Each row comes from the steps of one path. Every step used is in the known rows, and no mark comes twice. Write the path behind each row, first mark first.
Known rows:
viga sazapob: [-10  14   4  14  13 -11 -16  13  -5   4 -25  12  -1   8  11 -32  10 -18
 -12  18  -2 -27   2   8  -2   1   9 -11  -8   3  19  22   8  11 -15   6
   8  14   0   9   7   0   1   9  -6  18  13   7 -18 -16  -7 -13  14 -14
   2  30   8 -15  -9  12 -18  15   8  13 -13]
bobi veru pina: [  1  20   4  -4  19  -9   9 -10  40  33   6 -52   6 -50 -21  30  15  24
  -8  -8  32   4  -3  11  -7  -2   3   0 -42 -21  30  14  21  26  -4  26
 -14 -26   4   9  -2 -13  12  -6  -6  12  12 -47  14   7   4  41  16  -1
  19 -10 -15  21  -4   8  27  10  -1  22  30]
pina veru: [ 28  14 -22   5   1 -24  -2   1  21   7   4 -23  -9   2   0  16  28   3
 -17   9   1 -12  -9  -9  19  21   3   6   0  12  -4   1  20  -2  -3 -13
   8  -8  -1 -15  -2 -11  17   1   9  -1  -2  -3   3   8 -14 -20   4  -3
 -13   9   2  15  -2   0 -12   7  -3  -1  16]
gufeli sazapob bobi veru: [-25  -9   3   3  13 -11  -5 -19  25   6 -36 -32  13 -21  -4  36 -14  55
  10  29  15   5 -26  11  50  -5  10 -10 -34   0  56  38  35  11 -14  -9
 -28  -7  -5 -24   9 -24  12 -24 -19   9 -35 -12 -12  17  -7   8   6  59
  20  19  18  11   1 -16 -40  -6  16 -22  36]
bobi veru pina viga sazapob: [ -7  38 -11  30   6 -20 -17  32  32  52 -18 -67  19 -62  -6   4  38  -6
 -36  13  25 -29 -19  21   2   9  15  -6 -38 -13  52  51  56  51 -22  29
  -8 -28   6  32  -4   5   8 -15   1  41  60 -47  -3   2  -2   8  33 -27
  37   5  -2  10 -15   2   5  16   4  19  25]
sazapob bobi pina veru viga: [ 34 -20   4  -2   9 -23   0 -41  31  28 -26 -52  -7 -25   5  40 -25  19
 -40   0   2  -8 -10  -9   9  28  30 -15 -34   7  44  42  29  26   0 -41
 -20 -23  -5  16  -3 -18  22  -6 -14  22 -16 -28  33  -6   3 -39  43  31
  22  17  -4   9   2  -3   9 -22   8 -27  30]
gufeli sazapob viga: [  1 -16 -18  10  15  20 -18  -9  -2  -4 -41  -8  -4 -25  12   7  26  29
  25  -3  27 -31 -14  21   0   7  16  -4  22  10  33  -1  31  11   6 -15
 -32  10  -9  -3  15   9  -5 -18  -6  -1 -11   0   0  37  -5 -16  12  39
  39 -12  39 -29  -5   2 -27  -9  16   4  -1]
pina viga: [ 11  16 -19  17 -24  -6  -6  31  -5  14   2 -18  21 -19   9  12  17  -8
 -21  -8  -3  -7 -11  -3   6  13  -2   4  13   8   1  15  22  17  -9 -12
  -3 -13   3  25  -4  16  -4 -22   6  17  33  -4  -4   3  -3 -23  11 -12
  16  -5  -5  -4   7 -10  -9  -3   8  -8   0]
sazapob bobi pina: [  6 -40  23  -2   2   7  -9 -53  -3   0 -38  -9   4   1  24   1 -44  25
  -5  10  -4  15  -2 -22  10  -1  22 -20 -20  -1  43  32  -6  26  -3  -6
 -39   9  -1  -2   8 -23  16  -6 -11  24 -21 -22  15 -22  -1   9  13  28
  24   6  -5  14  11 -10   0 -26   2 -23  26]
sazapob bobi pina veru: [ 34 -25  -2   1  -2 -17  -8 -51  20   9 -37 -38  -6  -1  18  16 -21  33
 -17  18  -5  -2  -6 -31  31  15  30 -11 -26  12  37  32  10  26 -10 -25
 -33   1  -3 -13  -2 -34  30  -2  -6  19 -34 -23  18 -15 -12 -12  14  21
  12  22   2  33   6  -8 -12 -19   3 -25  39]
sazapob bobi veru pina: [-16   6  10 -12  20   8   7 -34  43  17 -19 -44  16 -29   6  27  -3  32
 -10  18  27   3 -17   3  24   6  12 -17 -71 -11  57  47  20  24  -4  10
 -34 -28  -1  -8   5 -19  30 -14  -8  22  -4 -46  28   0   3  37  20  24
  44  12  -5  19  11   5  18 -13  -1 -28  43]
gufeli sazapob: [-11  -4   2   4   8 -10 -14  10  -4   0   6  13  -5  -5  -9   9   8  27
  16  17  21 -14   0  17  12   2  11  -1  17   6  19   3  23  -2   0  -9
  -8  14  -3 -18   5  -2  -2 -12 -13 -14 -14   3 -27  19   1   5   2  29
  12   2  13 -14  -9  -4 -33   9  10  12   6]
sazapob viga veru pina: [ 12  15 -25   4  43  14 -15 -31  19  36 -40  -2  -9 -28  20  -7  40   6
 -12  -9  53 -34 -33  -1 -21  24  15 -18 -10   4  37  25  26  27   4  11
 -45 -11   5   8   2  -7  14  -8 -13  10  18 -23  60  29 -18 -14  21 -40
  46 -15  17 -30   1  35  27 -10  25  19  17]
gufeli sazapob viga pina bobi veru: [-22 -27 -16  16  21  36 -23  -9  -2   7 -75 -47  13 -66   4   7  -7  43
   7 -16  65 -17 -36  39  42   5 -26  -9   5  24  46  31  57  16  -2 -19
 -11 -35   4 -36 -26 -33  27 -42 -16  31   2 -20 -12  40 -16  -6  24  -2
  20  10  62  -2 -38 -41 -32 -26  26  18  39]
sazapob viga veru: [ 12   2 -27  12  33   8 -16 -28   5  25 -55  -2 -13 -16  19   0  21   1
  -3  -9  18 -22 -50  -2   2  16   4  -8  10   9  17  16  12  13  -2 -10
 -33  -1   3   3  -4  -6  11  -2  -9   9  -6   7  42  30 -31 -40  -4 -28
  22 -13  35 -30   4  18   1 -14  33   9   6]
bobi pina: [ 23 -32  30   5   4  -5  -8 -25 -21  17  -3 -16  -3 -27   2  -2 -30  16
   2 -13   0  15  11 -11  -8 -12  15  -5   4  -7  21   2 -12  27  -4  14
 -22   9   5  18  -4 -20 -11   4  -5  14  -8 -20   5 -15   2  10  10   6
   5 -11  -5  14  -4 -17   2   1   3  16  18]
sazapob viga veru pina bobi: [  3  25 -36   6  32  13 -12  -7  14  25 -60   4   2 -59  -1 -32  29   3
 -26 -11  57 -32 -33   9  14  42  -2  -6 -14  23  35  24  45  26  -3 -25
 -19 -35  12 -10 -26  -4  44 -20  -4  18  29 -20  29  21 -25 -12  27 -44
  44   1  26 -33 -22  12  29 -26  30  21  26]
viga veru: [ -1  10 -10   6  30 -12  -9  -2  -5  24 -10  27 -15   1   1  -7   9  -2
 -16   4   8 -14 -25  -6  10   9  -4 -11   1   6   3  21  13   2 -14   0
  -4   4  12 -13 -11 -20   9   4 -20   0  -1  11  17   5 -23 -21  -9 -40
  -1  12  14  -6  -7  12  -9   9  27  16   9]

Which path is each row?
[-21  -5   5  -2   9  15  -4   4   1   6 -30 -33  18 -42  -8  -3 -22   6
 -16 -15  36   9 -17  19  43   1 -39  -5 -16  12  12  29  37   3  -6  -1
  22 -41   8 -26 -38 -43  34 -23  -6  31  12 -18  -9   0  -8   8   6 -43
 -14  26  31  28 -34 -47  -4 -19   7  18  35] => viga pina bobi veru
[-11 -24 -17   3   3  57 -10  -3 -20  -9 -69  -7  14 -21  29 -26  -5 -11
  -1 -24  49 -25 -19  21  14  19 -19 -13   5  28  17  26  24   3  13 -26
  -7 -25  -5 -22 -28  -5  38 -30  -1  27  21  -1  13  18  -6 -17  22 -41
  15  13  54 -16 -28 -23  -3 -43   9   6   7] => sazapob viga pina bobi
[ 34  -3  -3  30   5 -36 -30  -3 -17  53 -14 -12  -1 -45   9   5  -2   7
 -32 -17   5   3 -37 -24  10  10  14  -7  24   1  20  41  27  46 -16   3
 -27   2  17  24  -9 -22   0 -10 -18  27  14 -16  17   0 -25 -42   7 -51
  14 -15   5   8   4 -20  -7   4  35  20  29] => bobi pina viga veru
[ 24 -27   2   8   8 -30 -24 -39  15   8 -21 -26 -18  -4  13  19  -9  62
  -5  33  19 -17  -7 -22  47  15  37 -19 -10  14  58  40  31  27  -8 -29
 -35   9  -6 -30   5 -38  29 -14 -19  12 -44 -24  -5  -2 -14 -15  22  56
  26  18   8  16  -1 -15 -47 -12  18 -12  46] => gufeli sazapob bobi pina veru
[  0 -42  21  -2  10 -10 -20 -45 -10  -2 -27   3  -2 -10  14   8 -37  54
  14  23  18   2  -2  -8  28  -6  37 -23 -10   5  62  38  16  29  -3 -12
 -53  24  -6 -19  14 -25  13 -12 -29  10 -36 -17  -8  -9   0   4  19  56
  39  16  13   5   2 -15 -34 -21  18 -14  30] => gufeli sazapob bobi pina
[-30 -22  21  -7  29  30   4 -34  35  24 -35 -48  13 -15  18  46 -33   4
 -25  -9  21  -5 -32  22  11   1 -18 -30 -51  -7  47  69  40  18  10 -12
 -14 -46  -6 -10 -11 -32  21 -11 -41  33   2 -25  45  17   6 -19  29   4
  21  39  24   7  -8 -21  11 -36  12 -29  20] => sazapob bobi veru viga pina
[ 22 -13 -25  10  17  39 -17 -25  19  13 -57 -36  -6  15  40  12  29   1
 -16 -18  37 -49 -25   3  -2  13   1 -18   6  16   9  27  23   7  13  -8
 -19 -16 -10 -27 -11 -21  28 -17  -2  19  15  -3  46  28 -20 -36  13 -31
   9  14  49   4 -10  -4 -16 -30   8   1   8] => sazapob viga pina veru
[ -5  31 -20  -1  20 -22  -6   8   4  22  -3  35  -4 -46 -12 -36  10   0
 -34  12  57 -16 -10  -3  27  34  -8  -5 -21  21  17  31  46  22  -9 -13
   4 -23  18 -12 -27 -18  56 -13  -9   5  34 -19   6  -1 -20   6  19 -60
  16  18   4 -13 -27   6  25  -3  28  31  34] => viga veru pina bobi
[-30  24  12   4  32  -5 -10 -24  41  20 -53 -35  15 -20   8   4  10  16
 -19  41  28 -24 -15   6  17   3  22 -28 -79 -11  74  66  32  34 -18  22
 -21 -11   0  -2  19 -19  29  -1 -12  37  10 -42  11 -17  -5  29  38   6
  43  39   8  11  -1  18   4  -2   4 -11  33] => viga sazapob bobi veru pina
[ 19 -42   2   4  17 -29 -13 -31  21  27 -19 -45 -16 -36   5  43 -17  39
 -23  15  20 -22  -8   3  16  24  40 -20 -20  11  66  49  54  28  -5 -48
 -30 -14 -10   4   7 -22  24 -15 -31  12 -26 -25   7   6   7 -30  45  62
  33  24  12  -3 -12 -14 -22 -16  19 -21  33] => gufeli sazapob bobi pina veru viga
[  5  10 -25  14  55   2 -29 -19  16  33 -32   8 -17 -45  18  -6  47  34
  -8  10  75 -49 -32  14 -11  20  28 -21   6  10  58  30  53  29   7   1
 -59   4   2 -10   7  -6  24 -18 -24   0  12 -18  33  44 -22 -11  23  -7
  56 -11  36 -38 -13  25  -7  -6  39  32  24] => gufeli sazapob viga veru pina
[ 30 -16   7  25 -26 -11 -17   2 -17  29   1 -38  11 -42   5   9  -9   6
 -20 -19  -8   8  -5 -13   2   3  18   0  20   0  19  15  17  46 -10   5
 -23  -7   6  39  -4  -6 -10 -17  -3  24  21 -28  -1  -7  -2 -23  22 -11
  19 -22  -8  15   3 -26   0  -4   5   6  16] => bobi pina viga
[-10 -33  27   7  21  -2 -18 -30   3  22 -64 -13   2 -19  19   3 -43  -9
 -20  16  -7 -15  -2   0  -8   9  32 -29 -36  -7  73  62  21  42  -6 -11
 -23  -4  -6  37  11 -10   3  10 -29  40  -2 -18  12 -28   9 -29  53  21
  35  28   6 -16  -6  -1  -1 -12  17 -16   6] => veru viga sazapob bobi pina
[ 10   3 -15   3  13   1 -15 -10  19  12   1 -15 -14  23  25   5  17   0
 -27  -1  30 -33 -15 -10   8   6  -5 -23   0   8  -4  33  17  -1   7   0
   9 -11  -4 -36 -14 -33  30  -8  -6   9   9  -6  26   3 -16 -30   8 -39
 -11  32  20  24 -20 -13 -20 -13  -1   9  14] => viga pina veru
[-21  -6  15  -1  33  15   0  -9  20  38 -12 -52   4 -45  -4  40 -19   2
 -23 -39  22  -4 -22  29 -13  -9 -25 -13 -22 -12  19  38  45   8  14   3
   5 -47  -1  12 -16 -26   2  -6 -34  25  17 -24  32  22   9 -23  26 -20
   6   7  18  11 -20 -21  19  -9   7  13  11] => bobi veru viga pina
[ -2  29 -14  36 -11 -16 -22  43  -2  21 -28 -10  15  -5  14 -16  23 -31
 -27  10 -11 -34 -16   3   4  14   9  -3   8   7  19  29  35  30 -14  -3
   1  -6   2  29   5  16   4 -11  10  27  40   1 -19  -9  -8 -39  26 -26
  21  16  18 -11  -6  -9 -30  12  10   9 -10] => pina viga sazapob
[ 16 -12  -5  25   1 -13 -25 -25  -5  39 -42 -11   8 -22  33   7 -12  16
 -36  11   3   0 -45 -27  35  16  19 -18  -8  12  44  65  27  49 -18 -13
 -49   4  16   0  -6 -22  26 -15 -23  36   0 -20  30 -11 -29 -35  13 -28
  44   7   0   8   6 -17 -11 -26  31 -17  39] => sazapob bobi pina viga veru
[-29  -9  -3   1   6  10 -11 -15   7 -12 -22  17   5  20  20   4  -9  38
  11  42  15 -14 -11   2  32   3  18 -19  -9  13  49  32  26   0   1 -26
 -30  10  -9 -33  16  -8  24 -18 -22  -2 -27   1 -18   9   0   4  12  57
  36  24  17 -10   1  -7 -39 -15  15 -26  16] => gufeli sazapob bobi
[  4  -1 -23  17  40  10 -31 -17   0  23 -49  11 -14 -25  17   5  29  28
   4  10  39 -34 -44  15  13  11  10 -11  26  17  36  21  34  12  -3 -12
 -43   8   3 -12   4  -9  11 -14 -20  -2 -18  12  11  50 -27 -39   4   1
  34  -8  48 -36  -7  19 -34  -3  42  20  13] => gufeli sazapob viga veru
[-42 -22  18  -4  42  16 -15 -20  26  24 -32 -37   7 -24  12  44 -30  37
 -19   8  47 -21 -35  38  26  -1 -10 -33 -37   1  65  70  56   9   9 -16
 -27 -30 -11 -23  -5 -35  12 -26 -53  18 -13 -26  23  29   9 -16  39  30
  39  40  35  -3 -15 -19 -18 -22  21 -15  25] => gufeli sazapob bobi veru viga pina
[ -4   4   8   1  18  -7  12   4  26  36  -5 -66   8 -56 -33  53 -16   4
 -13 -22   0   9 -22  29  -5   3 -10  12 -25 -17  23   8  34  10  -3  -7
   9 -48  -2  35  -8  -2 -13  -2  -8  14  -2 -21  18  19  10  -9  18  16
   4 -17  -1   2  -6  -9  25  11   8   2  12] => bobi veru viga
[  7  29 -14  16  -3 -10  -1  17  39  43   6 -79  23 -67 -10  35  29  10
 -37  -8  30  -3 -23  13   7  16   4   6 -29 -15  31  33  48  40  -6  22
 -17 -45   5  24 -10   5   8 -26   5  30  44 -54  13  12   6  12  24 -17
  38 -21 -10  20   1  -7  21   6   2   8  36] => bobi veru pina viga
